Each row comes from the steps of one walk. Every step used is in the known rows, and no mark comes twice. Write the walk behind each row, first mark first.
Known rows:
divagu-metod: 22.2 -2.3 15.0 26.5 7.5 9.9 5.9 2.5 -3.6 11.3 -1.4 10.9 17.4 13.3 -14.3 7.4 7.5 17.8 14.2 15.7
pigik-fuda-gugit-vulam-libiv: 34.8 -1.9 26.7 20.7 9.8 21.3 -36.6 16.7 6.9 6.9 1.8 -1.7 18.2 25.2 -11.0 23.0 46.8 18.1 54.7 18.1
pigik-fuda-gugit-vulam: 33.0 0.0 26.2 24.7 7.4 18.3 -36.4 9.9 1.8 1.1 1.4 0.0 15.9 29.9 -20.3 22.8 35.9 15.5 42.6 18.5
bebup-pigik-metod-divagu: 19.1 -2.0 1.4 26.4 16.6 2.4 11.7 23.1 -5.7 4.3 4.4 14.9 18.3 -3.5 18.3 -6.6 2.5 43.0 16.5 11.1
divagu-metod-libiv-fuda: 30.4 -6.9 16.4 31.5 6.0 19.8 -15.7 14.3 -8.6 3.2 -0.9 19.3 17.6 33.5 -29.6 0.7 -4.4 5.6 15.1 13.8
fuda-gugit-vulam: 28.3 -5.5 26.5 22.5 7.3 24.9 -17.6 8.9 0.6 9.5 10.2 6.4 16.8 24.9 -14.7 18.0 26.9 23.0 38.0 21.1
divagu-metod-libiv: 23.7 2.4 17.7 26.0 4.7 5.8 5.3 13.1 -6.3 -5.5 -5.2 12.4 23.3 24.9 -29.1 -6.0 2.1 11.1 7.1 12.3
vulam-libiv: 24.2 -6.7 20.5 19.9 9.1 8.4 -16.0 12.3 3.6 11.1 1.2 0.9 25.8 17.8 -5.6 7.0 16.2 31.6 27.0 6.9
divagu-metod-libiv-livi: 22.0 8.4 22.1 18.4 1.5 6.0 26.5 13.4 -3.0 -15.1 -5.6 11.6 32.4 21.6 -20.6 5.6 4.4 22.2 15.5 7.5
bebup-pigik-fuda-gugit-vulam-libiv: 35.7 -0.3 20.8 22.1 15.0 16.2 -43.1 26.5 7.7 1.7 0.0 -3.3 22.1 15.4 3.3 14.7 49.0 28.0 62.0 22.9
vulam-libiv-bebup-pigik-metod: 22.4 -29.0 9.1 29.4 17.7 10.6 -24.5 29.3 -2.5 8.0 4.7 3.0 20.3 -8.1 16.5 -13.5 10.5 40.2 26.9 6.9
fuda-gugit-vulam-libiv: 29.9 -6.7 26.8 18.7 9.3 28.0 -20.1 16.1 5.9 14.5 10.6 4.8 19.3 20.7 -7.1 18.6 37.5 25.0 49.7 20.1
fuda-pigik: 15.2 -16.7 7.2 29.0 7.5 3.8 -29.6 6.6 -6.5 -1.3 -1.4 7.6 22.5 22.6 -2.0 5.1 4.3 23.6 21.4 6.5
libiv-bebup-pigik-metod-divagu: 20.4 -19.5 3.1 33.7 16.5 8.8 -2.2 22.2 -9.8 6.5 6.2 17.3 7.3 -7.0 10.4 -9.7 -2.2 38.8 13.5 7.7
fuda-pigik-metod: 11.6 -22.5 0.1 31.0 10.8 4.6 -20.6 15.1 -9.1 -3.3 1.9 7.8 23.7 9.7 9.6 -3.3 2.4 26.4 14.8 7.3
metod-libiv: 23.3 -1.6 21.6 23.0 3.7 1.2 -11.9 16.2 -4.0 -9.9 -2.1 4.3 28.3 35.1 -26.9 -7.7 -0.4 20.8 8.2 4.9
gugit-vulam-libiv-bebup: 27.5 -14.6 22.6 23.6 9.5 25.8 -22.1 15.8 -0.9 17.8 12.0 5.0 9.9 14.3 -9.4 13.9 17.8 33.3 35.7 9.1
bebup-pigik-fuda-gugit-vulam: 33.3 0.6 20.2 25.6 12.5 13.3 -41.3 19.6 2.7 -3.0 -0.2 -1.4 19.5 20.3 -4.6 12.6 37.6 24.6 50.3 24.0
bebup-pigik-metod: 19.6 -10.5 7.8 26.7 15.3 0.8 -9.6 23.0 -3.7 0.6 3.1 2.4 30.0 0.0 14.3 -11.4 4.3 41.1 17.1 11.6
vulam-libiv-fuda-gugit: 35.1 -25.7 24.7 26.7 10.3 31.2 -47.9 12.7 4.1 18.4 5.0 9.3 17.8 27.3 -10.8 14.7 24.5 13.0 46.2 14.8
libiv-bebup-pigik: 24.5 -22.7 15.0 31.4 12.0 6.3 -30.0 14.0 -5.1 3.8 0.4 3.4 15.7 9.0 -5.8 -6.1 1.5 33.9 20.1 8.2
fuda-gugit-vulam-libiv-bebup: 31.4 -24.1 28.8 25.6 9.5 35.0 -34.1 15.0 2.0 15.3 11.5 7.8 8.0 15.9 -14.0 15.9 33.2 21.3 46.7 16.3
vulam-libiv-fuda-pigik-metod: 20.5 -32.2 -0.6 32.9 14.5 22.1 -43.4 22.3 -6.0 11.5 6.6 13.2 21.5 12.7 18.0 2.5 7.5 23.4 35.4 6.4
pigik-fuda-gugit: 31.3 -10.9 25.0 27.0 7.2 7.3 -43.0 5.5 2.7 -4.0 -7.4 -2.2 19.8 29.4 -24.0 11.7 28.6 8.5 30.6 12.9

Write each row's walk:
34.0 -15.7 20.5 29.9 9.0 36.0 -29.2 28.5 -6.8 0.4 14.7 15.3 19.0 32.7 -18.0 2.4 12.6 12.0 33.4 18.7
pigik-metod-libiv-fuda-gugit-vulam
28.6 -0.4 30.9 10.8 6.5 28.5 1.0 16.0 9.1 3.8 10.4 4.3 28.8 17.3 1.4 29.6 40.7 36.4 57.9 14.7
fuda-gugit-vulam-libiv-livi
19.2 -31.2 -0.7 37.0 12.1 18.3 -42.6 16.4 -11.5 6.3 5.6 14.5 19.2 17.1 9.4 2.2 -3.4 20.8 22.6 8.0
libiv-fuda-pigik-metod
30.7 -13.1 16.8 32.8 9.1 -4.2 -47.5 25.3 -6.7 -20.9 -11.5 -0.9 19.9 26.1 -25.0 -16.0 4.8 18.4 17.4 3.9
metod-libiv-bebup-pigik-fuda
26.2 3.3 20.8 16.9 9.8 19.9 -7.1 16.3 3.0 15.4 10.2 2.4 21.7 18.9 -1.6 16.8 23.1 37.9 38.7 13.2
gugit-vulam-libiv
31.9 -24.7 14.0 34.0 13.7 19.9 -41.4 33.7 -5.5 -8.3 3.8 12.4 26.9 20.6 -4.4 -16.7 7.4 14.8 29.1 16.8
bebup-pigik-metod-libiv-fuda-gugit
25.3 -18.6 17.5 30.9 8.7 2.2 -30.2 24.7 -7.8 -12.7 -2.9 5.0 21.0 20.8 -18.5 -19.0 -4.4 25.4 12.7 6.0
metod-libiv-bebup-pigik
18.5 -3.0 7.4 24.8 11.5 7.8 16.9 14.1 -6.1 8.7 6.9 16.0 14.5 6.3 2.0 2.1 1.3 33.9 8.5 7.3
pigik-metod-divagu
34.6 -28.6 20.9 31.2 14.4 11.6 -62.4 20.9 4.1 -0.5 -7.9 -1.9 14.8 10.5 -6.7 1.8 36.2 16.6 48.1 12.0
vulam-libiv-bebup-pigik-fuda-gugit
13.8 -19.1 3.1 31.1 7.6 0.5 -20.9 25.1 -11.3 -19.0 -0.6 10.3 30.1 22.0 -4.0 -16.7 -3.0 18.4 8.0 3.9
fuda-pigik-metod-libiv
21.0 -27.7 8.6 33.1 15.4 7.2 -21.0 22.0 -7.7 2.9 4.1 4.3 17.4 -4.7 7.5 -14.6 -0.6 37.9 15.1 8.3
libiv-bebup-pigik-metod
25.8 -13.7 13.8 34.0 9.8 6.8 -12.5 21.7 -9.7 -7.6 -5.2 13.7 15.6 12.0 -20.2 -17.7 -1.7 15.5 12.4 13.6
divagu-metod-libiv-bebup-pigik
36.7 -19.5 27.5 27.0 9.9 27.6 -51.0 15.1 3.3 7.9 3.1 0.9 7.9 21.2 -18.6 20.1 41.6 14.4 52.2 14.2
pigik-fuda-gugit-vulam-libiv-bebup
35.0 -14.0 24.9 27.8 8.4 39.3 -41.1 10.2 -1.9 18.5 14.0 12.7 11.0 32.7 -15.7 23.7 20.7 15.7 45.3 21.8
libiv-fuda-gugit-vulam
15.0 -34.8 4.2 37.6 7.6 6.5 -32.1 24.2 -15.6 -17.6 0.7 12.3 18.7 17.7 -12.8 -20.7 -8.6 14.7 5.5 -0.2
fuda-pigik-metod-libiv-bebup
35.6 -17.7 21.4 32.1 12.5 19.4 -53.4 18.5 -1.5 -1.0 0.6 1.0 8.5 16.4 -13.3 9.5 31.8 21.2 47.5 19.7
libiv-bebup-pigik-fuda-gugit-vulam
11.7 -14.4 -4.7 30.8 12.4 6.2 -1.1 15.2 -11.3 1.0 4.1 20.9 13.5 7.3 13.0 0.2 0.9 28.5 13.8 6.7
fuda-pigik-metod-divagu
23.4 -26.6 6.0 31.1 10.8 20.9 -52.7 14.6 -3.3 12.3 3.0 12.2 19.5 25.7 5.2 11.7 9.0 20.0 40.5 7.6
vulam-libiv-fuda-pigik
27.7 -16.5 14.1 31.1 8.7 16.7 -25.0 24.8 -9.0 -2.3 5.1 11.7 24.7 29.6 -15.7 -9.4 -9.3 18.0 10.3 6.0
pigik-metod-libiv-fuda
34.3 -23.3 23.0 34.9 9.1 4.8 -60.7 24.3 -3.3 -21.8 -11.7 0.9 17.9 27.2 -29.2 -12.3 19.4 6.7 28.7 10.3
metod-libiv-bebup-pigik-fuda-gugit
19.1 -22.5 -6.8 36.1 13.5 20.3 -20.8 16.1 -13.1 10.3 7.5 27.3 7.5 14.0 12.8 6.4 -5.5 22.2 22.5 7.9
libiv-fuda-pigik-metod-divagu
21.7 -24.5 16.8 31.8 7.1 9.1 -16.9 22.9 -10.8 -9.6 3.6 7.9 19.5 18.7 -22.8 -18.0 -8.0 20.1 -0.2 0.4
pigik-metod-libiv-bebup
34.5 -16.2 21.9 33.3 6.1 29.1 -28.3 13.7 -5.6 2.1 -0.5 21.5 15.2 34.5 -34.1 2.3 10.3 -8.7 26.5 21.7
divagu-metod-libiv-fuda-gugit
33.4 -9.0 16.3 27.0 14.9 13.8 -43.4 26.1 0.9 5.4 0.8 -2.7 13.5 9.6 1.8 9.4 28.3 36.9 48.9 11.5
gugit-vulam-libiv-bebup-pigik-fuda
33.4 -5.9 19.9 22.8 10.9 33.5 -30.2 17.3 0.6 24.5 13.9 8.6 15.6 26.5 -2.1 22.6 16.9 31.0 46.7 14.4
gugit-vulam-libiv-fuda
